Every row comes from one small tree of marks. The marks that hang from a mark follow it in brackets, in alphabetical order. Every link used is in the known rows. Which tree was each row made from?
Known rows:
F[W X]: [ -5.4  -4.1 -11.8  21.3 -45.0  18.0  -3.7 -14.6 -20.4  -6.9 -25.0  25.8
  -1.6  41.2 -28.1 -19.0   0.1 -48.4  -9.1  13.2]
V[Y[F[X]]]: [-31.2  29.8 -19.8  15.0 -65.8  18.8  10.6 -44.3 -24.1 -11.9  19.7  35.0
 -38.3  -5.6 -43.0 -13.8  10.1 -10.3 -54.1   4.1]
C[G]: [-32.4 -32.3   4.2 -15.2  16.2  30.6 -18.7   7.6 -16.4 -12.9 -52.6  46.2
 -21.5   2.7  -7.6  21.6   7.4  18.3 -45.4 -10.0]
X[F[W[G] Y[E]]]: [ -8.8  -7.0 -16.9  -2.3 -14.2   1.6   0.2  20.1 -13.8 -43.3 -21.9 -25.2
   7.2  13.8  14.6   7.9   1.7 -30.4 -52.1   1.6]
Y[E F[W X]]: [-39.4  18.9 -20.6  40.0 -87.7   1.6  24.7 -21.9 -29.5 -12.4 -34.6 -26.4
 -16.6  22.2 -26.6 -32.3  35.9 -25.2 -36.1 -14.0]
V[P Y[F[W]]]: [-36.9  43.9 -21.2   8.9 -54.0  18.9  18.9   2.6 -37.1 -45.7 -53.3  59.0
 -16.5 -19.9 -33.6 -46.2  23.5 -20.2 -39.0 -19.8]
V[P Y[E F[W]]]: [-23.8  52.6 -33.4   8.9 -64.9   6.2  33.5   3.3 -54.8 -42.2 -58.9  11.3
 -37.2  -9.5 -35.1 -52.4  39.2 -15.6 -57.0 -30.3]
Y[E F[X]]: [-36.0  13.4 -12.6  36.8 -69.3   5.0  19.7 -39.1 -27.8  -3.0 -10.2 -16.3
 -26.7  14.2 -43.4 -34.7  23.0  14.5 -51.1 -23.6]
Y[E]: [ -2.1 -14.2   5.8 -15.4 -24.2  11.5  -8.3  -4.1 -24.5  -4.1 -39.5  13.7
 -42.9  31.2 -33.5 -15.4  11.2  17.5 -63.1 -26.2]
W[F G[C]]: [ 18.9 -69.2  20.5 -30.6  52.8 -13.6 -26.9 -20.7  43.1  13.9 -29.6  36.3
 -17.5   8.9 -26.3  16.4  11.7  70.0 -10.8  17.4]
X[F]: [ -6.4 -13.5   5.9  -7.9 -31.0  33.2   3.8  -1.7 -14.2 -21.8 -26.0  59.9
  -5.3   0.2 -13.0 -11.5 -15.0 -20.2 -64.9   6.2]
Y[F[W[G[C]] X]]: [-46.9 -18.8 -11.0  34.8 -54.8 -12.9  -0.3  -4.3  15.6 -19.0 -36.6   9.6
  18.4 -14.1 -27.0  -7.5  29.3  24.3  15.6  13.7]
W[F]: [ 14.9 -32.3  24.5 -23.6  24.0  23.4 -14.5 -39.1   5.2  18.3 -22.9  56.8
 -32.9  43.1 -29.3  -8.6  -9.8   3.3 -53.4   4.7]
X[F[W]]: [ -7.7  -3.3  -1.7  -2.1 -47.3  30.2   7.7  14.3 -23.6 -38.2 -48.6  51.3
   2.7   8.0   5.3  -8.2  -7.6 -59.1 -45.3  16.7]
W[F[X Y] G[C]]: [ 27.6 -46.9  -3.4   0.2  57.1 -12.8 -29.1 -61.4  37.2   5.9  38.4  -6.3
  -9.9  25.0 -26.4  27.3  -8.7  70.9   9.2  11.0]
V[P Y[F[X]]]: [-24.1  44.9 -31.3  29.0 -54.7  21.2  19.8 -42.9 -32.0 -18.0   1.4  46.9
 -19.8 -15.4 -59.9 -54.8   7.1  -0.6 -36.8 -11.1]
Y[E F[W[G] X]]: [-48.8  -4.6 -22.1  35.5 -64.9 -18.1  21.9  -5.0  -4.0  -8.4 -38.2 -47.5
   3.2  12.5 -31.9 -25.7  36.1 -21.1 -25.1   3.1]
Y[F[W[G] X]]: [-56.9 -12.9  -6.3  40.7 -59.1  -6.2  11.1  -4.3  19.7 -13.3 -36.1  10.2
  24.9   4.1 -31.2 -27.3  15.5 -22.8  -8.6  22.3]

Which tree is each row?
[  1.9   8.5  -5.1  -0.6 -14.5  26.8   0.8 -13.8 -36.6 -39.5   4.6   4.0
 -23.9  12.2  -1.2   2.1 -18.0   6.3 -75.7 -24.8] -> X[F[Y[E]]]
[  5.1   9.8 -15.4  23.2 -14.7  12.1 -13.3 -44.7 -34.0  -8.6  38.6 -25.2
 -33.3  45.2 -30.8  -5.9 -15.3  21.0 -40.8 -28.0] -> F[X Y[E]]
[ -5.5   6.1 -12.2  24.5 -21.5  19.2 -19.2 -25.5 -22.2 -32.5  12.3  10.2
  -1.0  43.4 -15.6  -0.1 -17.1 -22.1  -7.8  -4.1] -> F[W X Y]
[ -4.4 -29.7   7.1 -14.9  18.4 -11.5 -42.2  24.6  16.5 -44.4 -30.1  16.3
   7.1   3.2  -1.5  37.3   4.3  48.2   6.7  -3.3] -> F[W[G[C]] Y]
[ -8.1 -42.7   7.2 -18.6  -7.4 -15.8 -29.3  35.1  23.1 -25.9 -69.0  37.5
   1.7  -0.6 -13.6  16.0  20.7  25.0  11.7  12.7] -> F[W[G[C]]]
[-14.3 -14.1  -3.5  -1.0  -6.5  12.6  -9.0  21.5   3.5 -50.3 -16.2  17.1
  23.2   3.3  14.2  11.1 -16.6 -34.9 -37.1  14.9] -> X[F[W[G] Y]]
[-19.2 -25.8   9.9  -7.1  14.0  -2.8 -38.3  20.9  17.2 -34.1 -25.2  15.3
  10.3  22.0  -6.2  15.3  -6.1   0.2 -23.3   2.3] -> F[W[G] Y]
[ 22.4 -36.4 -13.2   4.2  44.1 -11.8  -7.2 -58.9  16.9  24.4  39.2 -50.0
 -16.7  53.3 -31.8   2.1  -7.4  17.0 -37.5  11.0] -> W[F[X Y[E]] G]
[ 15.6 -41.7  -1.2   5.9  54.2  -2.8 -21.3 -64.6  35.5  17.7  45.1  -6.2
  -1.1  44.3 -31.8   1.4 -25.9  14.0 -19.4  24.9] -> W[F[X Y] G]
[ -4.1  -4.1 -27.5  21.9 -12.4 -13.2 -10.1  -7.7  -7.9 -16.4   5.3 -58.7
  -2.6  48.1 -17.9   2.6   0.1 -11.7 -10.4   1.4] -> F[W[G] X Y[E]]
[-27.5  24.5 -11.1  -7.5 -69.7   4.2  13.6 -19.5 -37.5 -19.7 -16.7  10.0
 -68.7  -5.9 -33.9  -8.1  31.8   7.3 -89.8 -25.2] -> V[Y[E F]]
[ -0.4  17.0 -15.6   2.7 -30.2  20.0   6.2   3.4 -42.9 -52.0 -23.1  -9.3
 -16.8  22.4  17.0   4.5  -1.6 -35.1 -60.5 -14.1] -> X[F[W Y[E]]]
[ 17.2 -45.0   9.3 -23.5  59.0 -10.6 -20.2 -33.1  18.9   9.3   4.2 -27.3
 -25.4  44.2 -17.5  11.9  -2.9  36.7 -55.2  -3.6] -> W[F[Y[E]] G]
[ -3.2 -18.9 -19.0  17.8   1.3 -10.2 -33.8  -7.8  12.8 -29.9   6.9  -8.0
   8.4  19.7 -12.3  22.4  -1.8  31.4  32.5   7.2] -> F[W[G[C]] X Y]
[  6.9 -49.9  20.4 -23.3  67.4   0.6 -25.0 -30.8  35.9   4.8   9.3  15.5
 -10.1  34.9 -21.5  11.2 -18.9  30.0 -41.8  11.9] -> W[F[Y] G]
[-58.9 -11.1  -1.9   9.8 -55.4 -19.6  12.7  22.4   1.7 -20.0 -72.4 -17.7
  -2.3   6.9 -17.8 -17.3  38.1  -0.7 -44.5  -6.0] -> Y[E F[W[G]]]
[ -6.4  10.2  -1.8  -6.3 -16.5   9.5 -21.3   4.6 -34.7 -42.6 -30.1 -14.6
 -29.5  45.7  -0.4   3.9   7.0  -2.6 -48.5 -30.3] -> F[W Y[E]]
[  0.2 -19.9  -7.1 -15.1   6.8 -24.4 -30.2  22.2  -2.8 -41.2 -34.5 -29.2
 -14.9  14.8   2.5  31.3  25.7  54.8 -10.6 -23.0] -> F[W[G[C]] Y[E]]
[ -3.2 -15.7  -3.6  -3.7  -3.0   3.0 -13.7  20.2   3.3 -56.8 -23.9  20.2
  18.3 -14.9  19.7  27.5  -4.5  15.3 -15.6   6.8] -> X[F[W[G[C]] Y]]
[  4.3  19.8 -28.8  25.4 -35.0   6.4  -5.5 -27.1 -37.8 -24.7   8.6 -37.6
 -20.0  55.1 -11.8  -1.9   5.8 -23.7 -23.4 -17.3] -> F[W X Y[E]]
